What can hang from each mark
B: J N
J: Y
V: Y
U: B Y
L: S
Y: L U
S: V
N: B K
K: N

Every row comes from one small tree of marks. The marks that hang from a mark follow it in brackets, in alphabetical order. Every link used is in the known rows. Which tree was each row made from?
In the rows, 128 means zero.
Known rows
J(Y(L U(B))): [101 129 109 181 127 155 129 128 149 123  91 136 114 130 114 123 128 178
 158 111 132 137  94  94]
V(Y(L U(B(N)))): [158 127 109 139 143 171 120 142 130 173 141  97 114 166 110 172 125 170
 157 135 146  96 105 122]
J(Y(U(B))): [103 152  93 191 140 140 109 112 141 139 109 125 121 102 147  98 141 161
 161 123 137 151  61 107]
U(B(J) Y(L(S))): [106 129  97 129 147 108 160 136 198 125 120 102 125 104 155 153 129 136
 165  89 138 144 145 122]
B(J(Y(U)) N): [155 130 110 197 138 123  60 127 141 194 132 144 154 134 139  73 102 126
 144 153 106 140 108 135]
J(Y(U)): [134 158  91 189 141 148  86 124 112 143 108 125 133  98 147  94 139 157
 173 129 141 150  67 117]
S(V(Y(U))): [197 168  78 135 120 167  69 103  96 173 140  88 114 111 165 120 144 188
 181 144 181 116  98 140]
L(S(V(Y))): [209 168  75 111 126 142  27 104 119 131 147  63 127 112 169 109 162 118
 173 129 184 144  96 137]
Y(L(S(V)) U): [159 125 118 105 110 168  74 176 139 137  87 108 135 128  75 136 150 167
 212 118 161 159 129 117]
U(B(J N(K)) Y): [118 140 108 134 135 102 153  95 168 168 183 104 107 132 187 114 136 109
 148 135 105 136  89 167]
N(B(J(Y)) K): [133 174 103 194 139 109 154  80  72 136 101  64 110 121 201  91 145  96
 169 125 122 162  53 138]
L(S(V(Y(U(B))))): [171 165  80 109 123 146  44 117 149 136 141  76 126 109 148 121 170 140
 187 131 183 147  96 118]
N(B K): [144 164 107 143 140 125 155  99  47 138 121  35  93 126 192 112 171  92
 181 136 132 173  10 163]
B(J(Y) N(K)): [167 135 119 186 119 121  78  80 121 173 155 111 126 167 165  62 108  87
 138 153  99 135  83 152]
S(V(Y(L U))): [196 150  91 129 110 178  88 114 102 166 120  97 108 133 138 141 137 197
 179 134 178 105 123 131]
U(Y(L)): [156 144  96 121 144 140 154 138 117 143 133 101 111 100 165 151 136 155
 169 103 140 130 114 157]
V(Y(L U)): [178 147 103 140 147 179 118 153 100 164 118  85 123 142 117 178 122 179
 183 123 169  94 111 122]
U(B(J N) Y(L)): [119 112 114 138 140 113 163 126 186 172 151 125 115 137 154 136 116 139
 132 118 101 128 141 148]
B(J(Y(L)) N): [169 109 117 193 129 124  77 113 141 178 125 137 140 162 138  78  84 117
 118 140  99 136 133 134]
Y(L(S)): [168 119 115 113 133 147  88 151 127 114 101  73 124 140 114 136 138 114
 177 106 154 159 101 128]
U(B Y(L(S))): [112 134  96 106 142 126 155 137 183 112 135  94 109 105 152 158 155 134
 157  91 136 151 113 132]
S(V): [187 147  83 127 109 139  75  86  97 154 125  80 101 108 178  82 148 161
 168 141 167 155  78 156]
S(V(Y)): [213 165  72 136 121 153  71  74  91 163 149  72 102 119 191 110 140 169
 158 141 180 114  91 149]
K(N(B(J))): [163 175 118 145 158 110 115 115 124 165 117  66 120  73 175  75 119  78
 149 125 150 164  70 130]

Which tree is each row?
[177 124 127 147 125 121  91 105 109 187 159  84 121 172 156  80 117  83
 162 163 112 141  71 172] => B(J N(K))
[151 142 103 126 147 168 105 154 145 138 121  80 127 143 107 181 139 154
 181 112 172 109 109 104] => V(Y(L(S) U(B)))
[107 129  98 123 142 132 186 121 161 132 134 100  95 110 163 157 142 161
 153  96 132 137 104 141] => U(B Y(L))
[155 184 113 167 154 112 109 102 128 156 112  87 123  71 184  63 113  82
 133 122 142 158  78 116] => K(N(B(J(Y))))
[118 121 116 133 141 140 103 147 146 180 138 110 121 128 118 115 145 148
 176 155 127 161  49 142] => Y(U(B(N)))
[183 153  86 132 115 157  69  94 120 187 159  99 108 134 156 114 146 177
 156 159 158 119  89 144] => S(V(Y(U(B(N)))))
[103 123 100 178 136 113 115 102 183 116  93 101 119 129 150 106 119 128
 146 102 139 153 107  99] => U(B(J(Y(L(S)))))
[152 139 126 187 122 130  78 108 127 182 148 127 136 159 139  74 116 107
 162 162 101 134  90 145] => B(J(Y(U)) N(K))
[180 122 107 107 110 153  71 132 130 118 101  81 117 138 117 119 146 133
 178 112 158 159 120 127] => Y(L(S(V)))
[140 163 109 161 143 108 162  97  62 150 105  40 107 125 194 105 147  94
 183 132 134 166  42 155] => N(B(J) K)
[112 120 115 152 143 129 107 150 159 189 127 116 128 129 118 107 129 148
 182 152 128 155  74 133] => Y(U(B(J N)))
[135 139 107 166 127 160  77 150 140 116  90 129 143 120 103 119 136 147
 176 107 141 150 111  98] => J(Y(L(S) U))
[117 122 117 176 124 113 114  73 159 156 151 103 103 165 166  76 123 103
 132 145 105 144  66 135] => U(B(J(Y) N(K)))
[104 130 100 146 146 113 191 122 179 140 114 107 108 109 166 152 117 162
 157  93 131 131 135 131] => U(B(J) Y(L))
[148 141 103 160 112 164  65 138 141 120  89 134 138 118 107 109 141 164
 173 112 145 150 127  99] => J(Y(L(S(V)) U))
[102 135  89 193 145 107 127  82 164 136 108  99 110 115 179  92 115 141
 143 116 143 147  79 115] => U(B(J(Y)))
[118 104 110 182 132 118 113  95 175 159 129 122 112 159 144  90 103 127
 113 132 104 140 103 122] => U(B(J(Y(L)) N))
[119 118 116 106 110 161  98 161 172 124  88 108 124 134  77 142 158 171
 201 114 158 164 120 103] => Y(L(S(V)) U(B))
[135 148  94 205 155 109 144 111  92 145  74  89 127 109 178 104 114 129
 144 110 124 162 101 118] => N(B(J(Y(L))))
[121 136  93 100 127 129 143 121 184 116 136 101 105 102 156 144 158 151
 158  96 143 150 129 134] => U(B Y(L(S(V))))
[170 144  92 131 112 174 104 106 123 160 121  93 101 136 135 141 139 201
 170 130 173 110 120 121] => S(V(Y(L U(B))))
[143 123 123 111 132 162  87 198 135 131  87  98 143 131  72 152 147 143
 215 114 156 158 112 114] => Y(L(S) U)
[171 150  91  99 128 138 110 134 140 129 133 102 122  95 156 140 154 146
 173 100 149 144 139 150] => U(Y(L(S(V))))
[182 152  98 129 147 176  83 167 117 146 121  77 136 139 108 179 137 152
 191 118 176 105 116 112] => V(Y(L(S) U))
[131 118 120 125 123 132 118  89 139 154 171  74  85 168 156  94 153  97
 144 155 116 158  25 164] => U(B(N(K)))
[133 132 107 202 138 138 110 134 133 153  74 130 141 120 127 113  96 166
 175 112 141 131 131 105] => B(J(Y(L U)))
